Every row comes from one small tree of marks. Brackets hold a mark, then the marks that hang from it, in alphabetical order. Every link used is in the known rows. Which tree was each row made from?
Known rows:
{W {J N} {L H Y}}: [-17.9  -6.3 -18.7   1.3   7.4  19.8  15.1  -5.6  -0.8  -7.5   9.6 -10.0
  -2.5 -40.7 -26.7  -7.1  11.2  29.0  -0.1  49.1   0.9 -10.9 -13.1  19.4]
{N {W {L H J Y}}}: [ 13.1   2.1 -16.9  34.1  -2.9  16.1 -17.0   9.0   4.3  -9.4 -12.5 -23.5
 -14.5 -19.5 -12.1 -15.9  -3.8  -4.2   2.7 -23.1  -7.5  -8.9  13.2 -30.4]
{Y {L N}}: [  2.0 -15.8  13.7   1.5  -6.9 -16.5  -1.4  -1.3  -2.9 -16.6 -13.6  38.1
  24.8   5.6  13.3 -24.6   4.1 -11.6  17.3   1.1  -5.5   5.5  19.0  -7.0]
{H {L {J W} {Y N}}}: [ -3.8   8.0  -0.5   8.6  17.7 -20.1   6.3  12.0  21.2   9.6 -35.1  18.0
  12.8  -4.5  -7.5  24.6  14.3  -0.8   5.3  -6.3  -4.6 -35.9  35.4 -53.0]
{N {Y {L H}}}: [-28.3   4.0   1.4   1.8 -39.9   6.1   8.6  -9.2  -5.9   2.1  29.7  22.7
   8.9  10.3   6.0  -1.0  13.3  -8.8   2.2   9.6   2.7  18.0  13.0  47.0]
{N {Y L}}: [-24.8  -7.1   5.8  -2.3 -21.6  -9.1  21.4  -2.8 -21.7   3.0   3.2  34.9
  14.0  14.6  11.3 -11.8   8.3 -10.5   7.6   9.5  15.5  15.8  23.8  29.9]
{W L}: [ 11.3  -4.0  -9.4  13.7   2.5   0.7  14.5  13.3 -13.8   1.7 -18.9   0.2
  -1.7  12.1 -10.9  -5.0 -12.4  -2.5  -5.9  -6.0   9.2  -5.6   0.8  -5.1]
{W J L}: [ -1.7  -8.3  -5.6   4.2   8.2  10.1  25.1   7.2 -20.0  -8.9 -15.9   2.6
 -14.2  -4.7 -13.3  -4.4  -8.6  -1.8  -4.9  19.2   2.5 -13.0 -15.1  -2.0]
{W {L N}}: [ 22.5 -11.4  -5.3  17.9  18.4  -8.1   3.1   1.8  -6.0  -2.0 -41.8   3.7
   3.3   9.2  -3.7 -18.4 -12.5  -5.3   3.1 -19.7   0.1  -9.7   5.4 -26.8]
{Y N W}: [  4.0   5.5  -4.3 -27.0  11.1 -19.0 -12.0   6.3  14.2  21.4  16.4  -1.9
 -10.4  14.5  -5.6  35.5   8.5 -14.4 -19.8  23.7 -11.6 -14.1  -3.7  -4.9]
{L J}: [ 14.6  -6.3   3.7  -1.2  -4.9   5.0 -17.9  10.2  -7.2   2.1 -13.3  10.5
  12.4  11.1   4.0  -7.0  -7.0   9.5   5.3  -9.2  16.6   8.3   3.1  -2.9]
{J N}: [-16.2 -15.7 -11.3 -17.5  10.8  -7.8  21.9  14.9 -12.8   0.3  14.1  10.6
  20.1  -0.9  -8.2   7.6  -1.9  30.6  -3.4  27.6  19.1  15.7  -9.7  31.5]
{H {L {W J} {Y N}}}: [-33.0  18.8   2.2 -12.9  -5.4   9.2  19.5   2.3  21.4   2.5  13.8 -18.0
  -4.7 -19.9 -22.0  14.8  14.8  -8.1   2.2  39.0 -21.6 -51.2 -10.3   5.8]
{W J}: [-19.1  -8.5  -3.1 -12.3  -8.0   0.6  19.4  12.8 -12.8 -10.0   6.6   6.4
   0.9  -5.7 -10.5  -1.1   1.9   6.0  -3.2  38.5   4.5  -2.5 -19.4  15.7]
{H {L J {N Y} W}}: [  8.9  10.8   2.2   3.6  13.5  14.2  -4.3  -4.0  -1.0  12.5 -26.3   1.3
   3.1  17.2  18.1   0.7  -7.6  -0.7  11.0 -51.8   1.7  -3.0   9.4   1.0]
{L {J Y} W}: [ 24.3  13.8  20.8  -9.5 -14.0  17.9 -27.9  -8.1  -3.2  14.9  16.5 -15.7
  -0.9  19.2  16.0  -5.1 -11.2   7.7  -0.5 -30.3  20.5  21.2 -14.1  14.3]
{H L}: [-10.3   6.9  -9.3   3.1  -8.4  -9.7  37.2  26.2  -4.0  -2.0  -5.5   1.5
  13.3  16.2  -5.2  12.2  -8.1  -6.1  -0.6   8.0   2.3 -12.6  13.1   7.4]
{H {L N}}: [  1.3  -1.0  -6.3   6.5   8.0 -19.2  24.3  13.4   1.4  -6.8 -29.5   6.8
  16.8  11.0   2.2   0.0  -8.4  -8.2   7.3  -5.9  -7.0 -15.8  17.2 -12.1]
{L H N}: [  3.0  -1.3  -4.8   3.7 -15.0  -1.6 -17.3   1.2  18.6  -5.7   8.6  -3.3
  12.4   4.0  -6.1  -4.7   0.8   3.9  -1.8  -3.9  -9.8   3.2 -10.2   8.6]
{J {N Y} {W {L H}}}: [-16.0  -3.0 -28.2   7.3  22.8   4.4  33.4   8.7 -10.3  13.0  11.3  14.5
  -5.6  -0.6 -12.5  36.2   5.9  31.1 -21.3 -12.5  15.8  20.4  -8.0  23.9]
{W J {L H Y}}: [ -6.3   5.8 -13.2  16.1 -16.7  19.6   3.1  -2.9   4.5  -8.5   0.3 -14.3
  -8.0 -29.5 -25.6 -16.2  11.0   4.5  -0.6  33.0  -7.1 -21.8  -4.6   0.2]
{N {W J} Y}: [-45.7 -12.3 -16.2  -7.0   7.7 -12.4  46.6  15.5 -31.0  -9.1   4.6  -5.7
 -24.6  -6.1  -5.2   5.9  -2.4 -11.8 -10.5  24.2   3.9   6.8 -14.9  19.7]
{L H {J Y} W}: [ 19.9  26.2  17.6  -5.7 -31.4  34.6 -41.7 -13.9  13.1  14.0  42.6 -27.4
  -5.7  13.3  11.4   4.9  -6.7   9.4  -5.7 -30.7   8.2  22.1 -24.0  31.2]
{J Y}: [  2.1   2.6   9.4  -8.2 -12.4 -18.5  12.5  -3.0 -12.8  12.9   4.2 -12.4
   6.1  19.5   4.9  -2.6  -8.5  -3.2  -3.5  10.6  23.8  16.3   4.3  16.5]
{L H W}: [ -5.7  19.4  -6.6  -3.3 -39.0  32.0 -18.4  16.6  23.8  -1.9  61.7 -16.8
   2.0   3.8 -12.1  11.0   3.1  11.5 -15.6  -6.4 -10.9   9.4 -40.4  44.5]
{H {L J N}}: [ 18.7  -2.3   3.2   9.0  17.2  -6.7  -2.3   4.1   1.5  -2.6 -47.6  11.4
  16.1  12.4  13.3  -5.0 -13.4  -4.7  17.2 -27.5  -0.9 -12.3  23.6 -30.1]
{L H {J W} N Y}: [ 20.2  -1.1  -3.8  18.8   1.3  -6.4 -43.4   7.8  30.2  -7.4 -19.5  21.2
  21.7 -21.0   0.5 -11.7  21.9  20.6   8.4 -26.5  -3.8   2.0  15.3 -47.6]
{J W}: [ -5.4  -6.1  -9.6   1.7   0.8 -19.0  18.3  36.2  -0.5  -6.1   4.6  26.3
  14.5   6.4  -7.0  18.5   7.0  13.3 -15.8  -4.8   8.1  10.5  -7.0 -11.3]

Write each row's tree:
[-17.8  -4.4  -9.8  -9.7  26.6   0.8  33.8  -1.3 -26.1  16.8 -23.2  13.6
  11.8  11.2   9.8  20.2  -8.8  21.8   9.6  -1.9  27.9  10.2  23.1  27.2]
{H {L {J {N Y}}}}
[ 46.3  13.6 -11.0   7.1   3.5  26.2 -44.4   4.2   9.0  12.5   4.1  -5.1
 -20.4   7.3   4.9  19.3  -2.3  -2.4 -15.9 -27.3  -8.7   4.2  -1.9 -17.2]
{Y {W {L H J}}}
[-18.1 -14.9  -2.9  -4.5  -1.9  16.6  -2.6   6.1  -7.6 -21.7  37.1  21.1
   3.4 -12.9  10.5   7.3  -1.7   9.8   7.2  -0.5  -8.2  27.4  -2.1  23.9]
{Y {L H {J {N W}}}}
[ 21.2   5.9  -8.3  -9.4  24.9  -9.3  -7.2   0.0   7.6  23.4  -5.3  -6.9
 -26.0  14.7  -9.3  31.9   0.0 -20.3 -20.4   4.5 -14.5 -24.2   1.0 -22.9]
{Y N {W L}}
[-10.0  16.3   5.8  -1.8 -51.4  34.0 -17.3   8.5  18.2 -13.3  68.8  12.7
  10.6   2.7   1.2   1.2  10.9  -0.9  -4.1  -4.0 -18.3  12.8 -22.4  45.7]
{Y {L H W}}
[-35.1  13.1  16.0 -21.4 -36.2  35.5 -11.2 -17.1  25.6  -6.6  68.1   7.0
 -13.5  -8.9 -11.4  18.3  17.2 -13.8  -5.4  28.9 -36.9 -18.5 -39.1  44.2]
{Y {L H {W J}} N}
[  4.9   2.4 -14.2  20.9   4.3   5.0   0.7 -16.7  -2.6  13.7 -22.5  -9.0
 -10.0  11.8  -5.1  -5.8  -5.0  -4.3  -3.9 -27.4  -0.2  -0.3   6.2   7.9]
{W {L H {N Y}}}
[  5.3  -3.2  14.2  -3.0 -16.3   7.4 -14.9   3.2   8.1 -18.6  18.3  28.2
  19.9   4.5  13.7 -22.9   6.6  -6.1  10.7 -17.1 -15.4   8.7  -7.9   7.8]
{Y {L N W}}
[ 19.2 -11.5  10.9   3.1  23.0 -24.0  -9.2  -8.5 -15.0  -2.0 -30.0 -15.8
 -10.0  11.5  22.8 -16.9 -20.5 -15.2   8.9 -34.6   9.2  16.5  13.0 -33.5]
{L {J Y} {N W}}
[ 26.1 -14.3   3.0   7.0  25.4 -17.0 -20.1  16.6   5.0  -6.9 -35.9  35.0
  17.9   3.9  11.8  -0.2   3.5  15.5   2.3 -40.8   4.9  10.9   5.0 -48.2]
{L {J W} N}
[ 40.9 -13.5   3.3  19.5  25.8   4.8 -24.5  -6.9  -8.1   0.4 -59.0   8.1
   2.2  10.2   8.3 -23.5 -16.8  -0.8  12.5 -41.9   7.1  -5.9  12.9 -41.8]
{W {L J N}}
[  6.9  -4.8  -9.4  19.8  -0.2  -5.5 -35.3   3.5  18.4 -17.1 -13.5 -14.3
   3.9 -23.9  -0.7 -25.5   4.6  -0.2  11.6 -19.4 -13.3  -1.9  13.7 -35.0]
{L H J {N W} Y}
[  7.1  11.2 -16.5  25.9 -22.5  10.7  -7.2   3.8  13.0   0.8  -2.2 -16.5
   3.6 -13.1 -23.8 -17.9   8.0   3.9  -0.1   8.2  -1.2 -14.3  10.0  -3.3]
{W {L H Y}}
[  8.5  -8.5  27.1  -2.1  -9.2 -26.6   4.1 -23.0 -10.9  -3.8 -11.2  21.9
  16.2  13.7  27.5 -26.3  -3.1 -19.4  18.1  -1.3   7.7  15.9  28.1  -3.1]
{J {Y {L N}}}
[ 27.7   1.2   8.7   4.6  -0.3  11.1 -52.7  -0.3  18.5  -4.0 -17.6   0.0
  21.6 -14.7   5.3 -37.9   8.8  15.3  18.8 -26.6   1.8  -1.7   3.3 -25.7]
{L J N W Y}
[-13.3 -14.2   5.8  -8.0  21.1 -28.0  28.5  -6.1 -20.7 -15.2 -11.8 -21.0
 -20.9  -6.1   9.8  -9.5 -12.3 -19.8  -0.4  12.4  -4.2   5.8 -10.2 -13.1]
{L {N {W {J Y}}}}
[  7.4  26.5  23.0 -13.1   2.1  11.0  -4.0 -19.4  10.8  28.6   4.8 -26.1
 -10.9  27.6   9.3  27.2 -14.9 -15.5   0.2 -25.9  -0.4 -20.8   2.4   4.1]
{H {L {J {Y N}} W}}
[ 40.9 -10.6   1.7  26.6  21.2  -3.0 -32.3 -10.7  -0.5  -1.0 -70.0   4.2
  11.6 -11.0   1.1 -44.7  -2.2   4.1  22.0 -26.7   9.8 -14.2  33.9 -59.6]
{W {L J N Y}}
[ 40.0   7.6  -4.5   2.0  23.9 -17.6 -28.3   7.5  16.0   2.6 -43.5   7.0
  11.9 -10.3  19.1  -7.3  11.5  -7.3  15.7 -10.1  -9.2 -17.3  45.3 -58.7]
{H {L J N {Y W}}}
[-30.3  -5.1  16.0 -25.6 -15.7  10.7  22.7 -28.2 -15.0  -6.3  48.5  13.1
   1.3 -13.8   9.7   6.1   5.9  11.6   4.1  52.9   4.6  23.0 -10.8  57.6]
{W {J N {Y {L H}}}}
[-33.2   0.3  11.0  -5.7 -28.1   0.5  27.3  -8.7 -13.6 -23.7  46.9  -4.8
 -22.5 -10.2  10.9   2.5  -0.2 -27.9  -2.5  27.8 -15.2  13.7  -7.6  26.5]
{N {W {J {Y {L H}}}}}
[ 21.6   1.1  13.5  -1.0   7.6 -16.1  -5.7   6.5  -9.4  11.9 -12.5  14.2
   6.9  16.2  17.5  11.5  -2.5   9.9  -4.9 -26.1  26.1  24.0   9.2 -25.3]
{L {J W Y}}
[ 17.9   3.3   0.9  15.1  14.1 -19.8  28.1   9.7 -15.1   8.8 -17.7   4.6
  -7.0  17.5   2.9  13.1  -8.8  -2.4 -15.2 -23.8  17.5   9.5   6.8 -25.4]
{J {W L} Y}
[-45.1   4.8 -12.9 -27.5  -6.1  36.5  14.8  -5.3  -4.1   4.8  63.3 -10.1
 -10.0 -15.2 -11.7  23.4  10.4  35.7 -13.8  29.3   2.6  18.6 -51.4  83.9]
{L H {W {J {N Y}}}}
[-10.5   1.0  20.4 -24.8 -10.8   7.4  13.5 -10.5 -13.3   0.9  51.4  12.2
  13.7   4.3  17.9   0.4  -1.7  13.1   4.1  12.8  12.5  32.2 -10.4  52.4]
{J N {Y {L W}}}
[ 22.4   1.1  -4.9  23.1  11.8  17.8 -27.3 -26.8  -4.3  16.0 -40.5  -2.4
 -12.4  12.5   6.7 -11.7  -8.5   0.5   6.1 -49.7   6.8   2.1  13.0  -8.7]
{W {L H J {N Y}}}
[ 18.5  -0.5   4.8  13.1  15.3   0.7 -24.7 -17.8   6.6  19.8 -47.4  -7.4
  -1.9  -3.3 -16.2 -13.0   1.2  -4.6  11.2  -4.7   6.0 -34.4  26.9 -42.1]
{W {L J {Y N}}}
[ -4.1 -13.4  16.9   3.0   2.6 -35.0  19.1  -7.3 -16.9 -18.0  -6.3   8.0
  -1.1   8.6  27.3 -20.3 -10.3 -33.0  10.7  -9.9  -6.3  17.6  22.3 -15.5]
{J {Y {L {N W}}}}
[-16.2   5.5  -1.5  -9.8 -18.9  16.7  -2.4  14.5   7.2 -12.4  25.8  -5.6
   5.7 -29.9 -14.7 -18.4  18.1  14.7   3.0  35.8  -2.8  -9.1 -24.9  14.4]
{L {W J} Y}
[-24.3 -12.9   6.6 -31.3  16.3 -10.2  35.1 -11.9 -27.7   3.8  16.1  -5.8
   0.2  -7.9   2.1   5.9  -4.1  22.5  -1.2  51.9  24.5  18.7 -17.6  39.7]
{W {J N Y}}
[ 29.6  11.4  20.8 -28.9  17.1 -15.8 -36.5 -24.5   4.0  39.0  -0.9 -13.4
 -19.9  24.4  19.5  29.9  -0.7 -17.4  -8.4  -0.3   6.5  -2.1  12.8 -17.8]
{L {J {Y N W}}}
[  1.5   1.6  -7.8  11.7 -19.4  -8.3 -24.8  -2.3  25.6  -5.9  -3.6  -7.0
  23.0 -16.9 -11.2 -26.0  17.5   7.2   8.7  10.7  -7.1  -6.7  11.1  -7.2]
{L H N Y}
[-31.8   2.8 -10.4 -25.6  12.6  22.4  44.6  19.5  -6.9 -11.2  34.6  -0.4
   2.4 -13.8  -8.4  26.4  -3.1  24.6  -5.0  32.7  -6.6  -6.8 -36.6  45.2]
{H {L {W {J N}}}}
[ -8.5   1.5  -1.3 -35.7  16.3 -10.8  -2.7   0.5   7.1  12.3  19.1  -0.1
 -22.7  -3.0  -7.5  36.4  12.5 -13.2 -19.2  48.3 -18.4 -22.1 -19.8  -1.3]
{Y N {W J}}
[-17.4  -2.3 -20.2  13.8  -0.2  18.1  28.3  15.8  -9.6 -21.1  17.3 -22.4
 -37.7 -15.4 -19.9  10.6 -11.3 -13.9 -18.2   9.3 -22.3  -9.2 -29.6   3.1]
{N {W J {L H}}}
[-47.3   1.7 -12.4  -4.8  -9.5  -5.8  10.8  -0.3  20.3 -10.3  28.0 -30.5
 -23.1 -32.6 -29.9  11.1  16.0 -13.9  -8.5  51.5 -29.7 -32.2 -14.3   0.7]
{L H {Y {N {W J}}}}
[ 45.1   5.9  12.1  17.5   7.0  10.7 -34.4 -36.2  -0.2  13.9 -33.5 -20.1
 -12.0  15.2  13.9 -14.9 -18.0  -5.1   7.2 -46.6   6.7   6.4  11.7 -22.2]
{W {L H {J Y} N}}
[ -9.8  -5.6 -17.1   9.2  -3.0  -9.2   0.5  17.1  11.7 -18.9  14.5 -16.8
  -5.4  -3.1  -5.9   1.3  -5.6  -9.7  -7.5 -13.8 -22.8   5.2 -14.1  -1.4]
{L H {N W}}
[-25.0  -6.2   2.2 -11.0   2.9 -18.0  39.2   5.8 -26.6  -9.8  11.8 -23.3
 -25.3  -3.3   3.0   2.5 -12.6 -16.5  -8.4  26.7   3.8   9.1 -15.8   7.6]
{N {W {J Y}}}
[  0.8   0.9  -4.8  10.9   7.6 -10.8   3.3  -9.0   8.5  16.2 -29.2 -12.6
  -0.9  -4.8 -27.3  -8.1   5.1 -11.0   2.4  16.7   0.1 -36.9  20.4 -25.4]
{W {L {Y N}}}
[ 21.7  -2.4   3.0   6.0  -6.8  12.3 -44.8  -8.8  16.3  -0.9 -10.1   3.1
   9.9   5.1   5.5 -10.2  -2.1   9.1   7.9 -25.0  -3.8   5.8  -1.6  -7.7]
{L H J N}
[ -8.2   4.4  12.3 -11.9  11.8 -35.9  17.3  -3.0   4.8  23.4   3.4   1.1
  -4.6  20.9  -2.1  34.1   2.2  -6.6 -18.6   1.9   8.9  -3.4   0.7 -11.0]
{J W {Y N}}
[ -2.7  -5.6  -6.4  -8.2  22.3   4.7  21.0  11.7 -13.1   1.5 -15.5  13.9
  18.0   4.1   5.0  16.9 -12.3  24.0   9.4   2.6  15.7   2.0  12.4  11.7]
{H {L {J N}}}
[-17.2  -2.4   0.2  -3.4   3.1 -11.8  14.4 -11.9  -2.7 -14.6  15.6 -31.0
 -26.0 -10.1   4.6   0.6  -8.7 -18.0  -6.0  11.4 -17.8   6.5 -20.3   4.8]
{L H {N {W {J Y}}}}
[ 10.0   4.7  -5.6   8.2 -11.1  11.1 -22.6  20.9  15.4  -2.3  14.1  20.7
   7.0   3.0  -2.0  21.0   7.9  19.9 -12.0 -27.2   1.6  14.7  -9.7  -9.8]
{L H {J W}}
[ -7.0  10.1  19.8  -2.1 -44.5   1.4  -0.1 -16.6  -0.7   1.2  38.2   5.1
   7.6  13.7  13.2  -3.2   2.0 -13.6   3.2  11.9   2.5  20.5  12.0  34.6]
{J {Y {L H}}}
[  8.3 -15.0  -5.9  15.0  19.7  -7.9   5.2  -7.6  -6.0 -12.5 -49.7   1.4
   0.9 -28.2 -11.4 -38.5   6.7  -0.6  12.6  20.0  -3.1 -25.4  10.5 -39.2]
{W J {L N Y}}
